In the rows, zero is written as 128.
Known rows, with every step that occurs:
p/x/n/h: [112 137 111 167 133 178 128  66 154 126  96 153 114 188 223 136 148 104
 108  92 174 123 144 166 135 146 139 134 148 119 171 106 123 123 106]
b/x: [125 117  95 111 135 150 101 116  55 123 145 142  96 124 110 129 132 136
 135 145 149 172 125 139 129 126 119 161 140 137 119 143 141 143 130]
b/y/n/d: [138  81  98 116 150 145 119 177 176 190 182  26 163  94 118 151 164 129
 107 134 105 104 150  70  87 133 100 116 141 152 138 141 121 151 151]
x/b/y: [106 142  92 122 136 134  97 121 188 168 131 104 163 128 126 132 174 152
 151 149 141 185 138 101  76 148  70 123 133 180 140 177 163 129 115]
k/n/y: [121 123 140  87 131  89 148 137 178 144  79 173 132 189 119 139 133 127
  83 142 143 168 151 112 142 124 125 133 135  78 141 134 110 118 121]
x/b: [ 95 150 100 110 127 146 100 125 155 143 128 120 122 125 120 131 146 168
 122 144 137 135 105 127 133 135  83 121 136 176 128 176 129 123 123]
x/n/h: [108 162 109 149 127 169 132  86 149 135  99 153 122 192 216 143 155 104
 108 135 182 167 150 164 133 148 143 131 143 123 163 144 132 131 110]
k/n/y/b: [106 121 135  90 129 107 122 128 160 164 167 167 159 154 103 116 132 116
  68 130 133 210 109  93 141 120 161 143 138  75 151  97 144 121 140]
n/y/b/x/p/r: [105 156 162 124  99 203 111 104  97 155 133 146 154 140  85 121 143 124
  97  69 160 174  93  95 115 133 108 144 150 113 126  84 153 124 133]
y/n/d/b/x/p: [ 99 127 117 119 171 175 112 148  56 163 188  59  80  98  80 158 173 181
 102 117 137 129  99 103 140 156  64 137 144 132 107 146 152 148 157]
k/n/d/b: [103 123  99  76 156 110 142 166 148 113 160  38  65 158 117 175 174 107
  91 106  97 103 118 101 167 143 101  94 145  92 108 122 140 103 165]
r/p: [144 138 119 127 106 135 136  94 129 158 115 117 124 128 157 143 138  83
 146 118 136 137 119 121 105 141 106  57 137 122 122 158 158 168 137]
h/n/d/b: [111 104 102 106 192 166 138 164 145 150 158  64  63 124 123 129 192 109
  89 106  84  98  82 111 165 141 103 103 140 106 124 116 123 123 176]
b/y/n: [119  90  95 141 165 123 132 133 163 184 189  79 169  75 133 114 145 124
 143 141 144 143 164  95  59 126  84 131 133 153 138 127 133 141 141]
r/p/x/b/y/n: [112  90  79 144 156 147 115  98 180 206 180  69 156  70 149 119 157 127
 150 111 145 116 140  94  49 136  39  90 148 179 138 139 141 154 139]
p/r: [123 146 144 131  91 165 138 110 147 113 113 115 152 141 132 122 125  78
 130  66 139 105 129 117 105 117 116 115 142 124 121  75 121  98 140]
p/x/n: [115 150 111 201 148 163 129 111 161  93 124 118 113 175 192 130 125 117
 130  89 143  97 148 136 128 127 157 121 141 115 155 100 121 107 135]
b/y/n/x/p: [131 115 143 168 151 165 136 144  68 190 175  88 150 104 120 148 154 189
 128 135 100 158 132 118  76 150  95 129 131 148 149 156 125 160 127]
h/n/y: [130  97 145 114 174 162 143 134 176 189  75 206 129 146 126  80 154 131
  82 146 127 164 105 123 135 123 129 143 129  89 159 121  90 146 134]
d/n/y/b/x/p: [ 99 152 137 132 133 168 106 133  68 142 170 123 139 126 106 127 152 193
  89 133 176 216 109 105 126 151 131 158 138 112 139 129 164 145 129]
b/y: [129 126 111 136 135 120 119 125 166 157 128 111 168 133 132 126 160 118
 159 141 134 178 151 101  73 140 107 130 129 142 140 140 160 134 122]
d/b/x/p: [ 96 152 129 129 158 163 113 121  43 135 156 107  67 121  85 148 165 176
 125 121 147 165  91 125 147 154  74 141 134 124 105 148 171 139 139]
n/y/b: [110 114 143  99 122 145 114 127 146 182 162 170 150 123  92 100 134 122
  67 123 119 197  72  85 143 128 169 145 133  87 153  97 141 137 136]
r/p/x/n/d/b: [107 137  94 137 149 172 142 138 163 126 149  28  53 157 162 173 182  80
 100  71 100  73  91  94 156 157 117  58 154  96 125 119 149 125 172]
h/n/d/b/x: [107  99  75  93 190 181 106 142  67 143 167  87  44 121 107 132 182 120
 100 131 113 148  95 122 159 138 100 141 153 121 115 133 135 138 173]
b/x/n: [108 168  80 167 150 164 107 127 103 104 140 131  97 179 167 141 132 123
 134 160 170 187 151 145 129 127 153 146 141 129 139 162 140 129 141]
k/n/d: [135 124 110  90 127 102 130 173 163 118 143  61 136 176 133 182 146 130
  95 129 109 106 170 104 142 123 124 111 143 115 132 138 119 117 144]
k/n/h: [115 128 117  95 125 108 139  79 140 125 107 155 135 187 187 147 146 111
 106 124 176 167 176 165 136 138 102 133 147 114 146 121 131 120 104]
p/x/b/y: [109 122  97 139 141 146  96 100 188 160 127 102 157 122 132 122 167 151
 155 106 131 143 128 101  77 144  69 126 140 181 146 136 152 123 113]
x/n/y/b: [ 97 149 126 129 131 159 117 132 167 167 162 164 144 159 129 112 137 114
  71 137 138 210  89  91 140 129 191 143 134  85 162 115 144 131 144]
r/p/x/b/y: [117 125  91 141 126 149  99  84 190 172 122  94 151 125 148 133 173 127
 161  99 136 146 128 100  65 152  52  90 147 177 142 149 170 145 122]
h/n/y/b/x: [112  98 102 101 164 180  88 112  72 185 176 191 116 118  94  82 145 126
  87 150 139 236  82 116 140 116 146 177 144 107 150 112 140 153 150]
r/p/x/n/y: [129 134 129 160 125 167 140 107 195 155  61 164 114 188 168 132 140  96
  93 104 143 132 116 105 130 141 148  95 140  81 161 127 119 143 126]

Rows:
[103  86  82 143 170 145 111 116 183 189 188  72 159  70 134 110 153 151
 138 116 144 111 144  98  59 129  49 127 146 182 141 125 127 131 134] | p/x/b/y/n
[122 164 162 168  88 192 155 128  85  98 125  69 162 150 167 149 139 139
 121  63 132 127 137 130  89 139 129 105 150 131 139  95 117 101 130] | d/n/x/p/r
[107 134 118 125 189 191 111 144  60 160 161  93  75 126  94 136 187 180
 107 125 130 153  92 126 147 151  72 136 141 123 115 144 150 148 157] | h/n/d/b/x/p
[118 171 174 149  95 177 140 110 129 125 114 114 164 147 122 135 134 123
 130  60 152 108 126 115 102 134  88 113 138 129 123  88 139 107 131] | x/p/r
[123 134 156 164 111 191 147 118 102 166 155  82 174 124 131 139 149 125
 137  72 118 134 135 109  58 136  86 113 147 144 139  98 124 124 137] | b/y/n/x/p/r
[139  83 109 111 147 150 125 180 150 172 181  42 134  89 116 153 143 138
  89 124  97  69 134  87 122 125 115 114 140 141 130 132  99 140 149] | y/n/d
[121 142 108 168 119 184 131  48 154 139  93 148 113 186 239 145 154  83
 113  87 178 130 141 161 121 155 129  99 154 119 166 119 139 143 109] | r/p/x/n/h
[124  77  88 119 155 162 102 160 188 189 179  23 157  85 122 149 169 156
 107 107 101  71 136  71  92 137  76 116 149 173 141 131 114 138 144] | p/x/b/y/n/d
[131 140 165 161 127 167 133 143  46 150 139 117 124 137 119 155 142 192
 118 128  89 151 110 138 122 154 125 127 131 132 145 155 121 150 118] | n/x/p
[121 151 140 140 141 160 104 120  49 142 138 132 114 130  93 142 145 192
 133 136 160 167 121 130 126 147  88 153 131 139 118 155 160 150 123] | b/x/p
[103 114  73  75 161 133 111 144  71 111 169  68  48 148  99 165 167 122
 106 126 123 152 120 116 164 140  96 132 155 115 103 136 148 121 164] | k/n/d/b/x
[102 147 139 112 144 141 101 122  70 160 168 155 131 151  79 133 144 185
  96 139 167 226 116 108 137 139 106 159 138 104 132 135 167 143 130] | k/n/y/b/x/p
[114 100 136 111 164 170 117 124 155 203 165 193 154 120 113  68 152 118
  67 133 120 208  72 104 136 118 164 151 132  86 171  89 130 143 151] | h/n/y/b
[135  70 105 146 144 162 141 144  52 163 187  98 114  93 139 136 125 139
 111 140  70 125 129 137 106 119 138 128 142 146 151 133  75 144 141] | y/n/x
[112 131 111 123 114 146 150  98 131 100 109 105 144 155 228 134 157 124
 100 119 189 156 169 156 119 152 139 129 142 131 153 117 121 121 102] | d/n/h
[109 116  96 110 134 157  79 108  46 143 207 142 114 108  99 113 127 127
 115 135 142 211  99 118 135 121 147 169 147 131 128 116 164 143 145] | y/b/x
[113 105 109  92 129 164  87 117  70 168 175 173 112 119  80 106 138 130
  89 138 138 231  85 102 141 126 152 177 145 108 137 119 150 148 139] | n/y/b/x
[115  90 110 113 139 157 135  85 130 180 146 134 134 105 175 121 145 118
  97 125 166 126 142 148 115 137  93 140 140 140 147 120 106 148 113] | y/n/h
[120 144  83 132 137 184  91 172 123 134 186  70 116 163 138 164 153 122
  86 142 120 163 122  97 145 132 173 136 152 125 145 151 140 139 160] | y/b/x/n/d
[ 85 170  69 155 170 167 119 129 100  98 157 105  53 178 161 147 156 107
 128 146 160 180 127 134 145 139 136 133 147 115 124 155 156 115 158] | d/b/x/n
[106 143  87 130 159 144 126 157 191 147 151  37 113 156 138 160 201  97
 129 130 111 161 124  78 104 159 110 101 140 125 133 148 168 122 158] | x/n/d/b/y
[126 154 103 199 132 167 134  91 167 115 116 110 111 178 213 140 128  87
 139  85 149 103 143 132 110 136 140  76 148 113 153 121 141 132 140] | r/p/x/n
[107 114  95  97 130 159  98 126  73 134 176 139 127 121 118 110 143 138
  83 139 161 234 109 102 133 129 170 168 145 108 141 112 149 134 139] | d/n/y/b/x
[104  95  91  93 174 149 141 168 139 154 191  19  65  90 105 154 174 112
  84 103  94  75  89  87 150 143  93  97 142 114 113 120 123 125 177] | y/n/d/b
[104 128  98 123 162 124 132 122 161 147 148  79 113 123 119 133 182 100
 150 118 119 171 118  97  96 154  86 117 130 124 122 128 176 120 147] | d/b/y
[101 106  80 131 168 134 113 131 181 194 187  77 164  76 127 116 157 151
 138 152 150 148 150  96  59 130  55 128 136 182 138 158 133 138 133] | x/b/y/n
[120 124 132 114 118 126 155 155 170 116  76 120 144 153 156 124 146 140
  81 136 161 162 143 101 128 141 161 124 130  92 151 125 103 117 122] | d/n/y
[104  92  69  90 171 165 107 147  64 145 196  53  45  92  88 146 168 123
 100 124 117 127 100 103 153 138  90 138 154 130 104 136 136 138 171] | y/n/d/b/x
[111 135 125 146 120 172 118 101 173 174 154 158 139 151 151 113 137  89
  78  97 136 181  79  87 130 134 177 103 147  77 166  95 152 144 144] | r/p/x/n/y/b
[117 114  84 137 162 172 107 125 141 189 143 120 155 129 145 117 182 153
 147 161  97 205 128 129  71 142  85 127 140 185 164 179 129 144 127] | h/n/x/b/y
[137 129 107 162 136 175 120 162 176 113 129  59 118 174 170 166 146 122
  96  92 105  65 139 105 142 136 162 108 147 123 154 117 111 119 147] | p/x/n/d
[114 118  97 108 153 132 124 154 174 157 151  39 115 127 110 154 198 104
 130 116  98 146 117  74 106 161  96 106 136 126 124 135 170 127 150] | n/d/b/y
[102  81  91 124 150 168 112  64 169 197 146 119 150 101 179 114 174 131
 117 103 168 128 146 132  84 148  53 140 151 172 160 115 126 142 104] | p/x/b/y/n/h
[139  72 100 154 149 155 138 145  77 184 191  82 142  95 141 135 145 130
 129 145  72 160 144 121  67 128 127 130 144 156 159 140  95 154 136] | b/y/n/x
[ 99 125 128 109 119 143 126 142 150 138 167 122 164 125 132 107 144 128
  63 125 146 203 105  86 130 129 190 134 136  87 155  91 138 119 136] | d/n/y/b
[108 116 107  91 152 149 135 163 136 130 157  43  62 125 106 162 180 109
  93 100  84  88  82  92 169 150 111  98 137 106 109 124 133 119 166] | n/d/b
[116 164 155 142 100 195 117 104  81 123 123 119 144 144 109 135 137 130
 132  71 165 135 125 121 103 131  84 134 146 138 114  99 146 114 134] | b/x/p/r
[107 136 143 131 170 188  97 121  67 194 163 178 131 122  88  98 157 186
  92 141 154 222  86 118 133 140 111 167 136 112 146 128 152 161 138] | h/n/y/b/x/p
[143  83 118 154 173 182 142 134  61 162 149 151 116 135 167 105 145 135
 115 141  64 164 116 171 117 117 152 130 141 133 168 130  76 148 143] | h/n/x
[130 144  85 134 136 178 106 172 130 125 140  67 107 173 147 175 153 128
 100 148 125 139 141 107 143 137 156 128 148 131 139 170 128 136 149] | b/x/n/d
[104 104  84 122 142 172 111 138  94 174 179  94 114  96 134 140 143 177
 107 153  90 133 104 133 112 130  88 120 151 188 146 184  90 140 133] | y/n/x/b
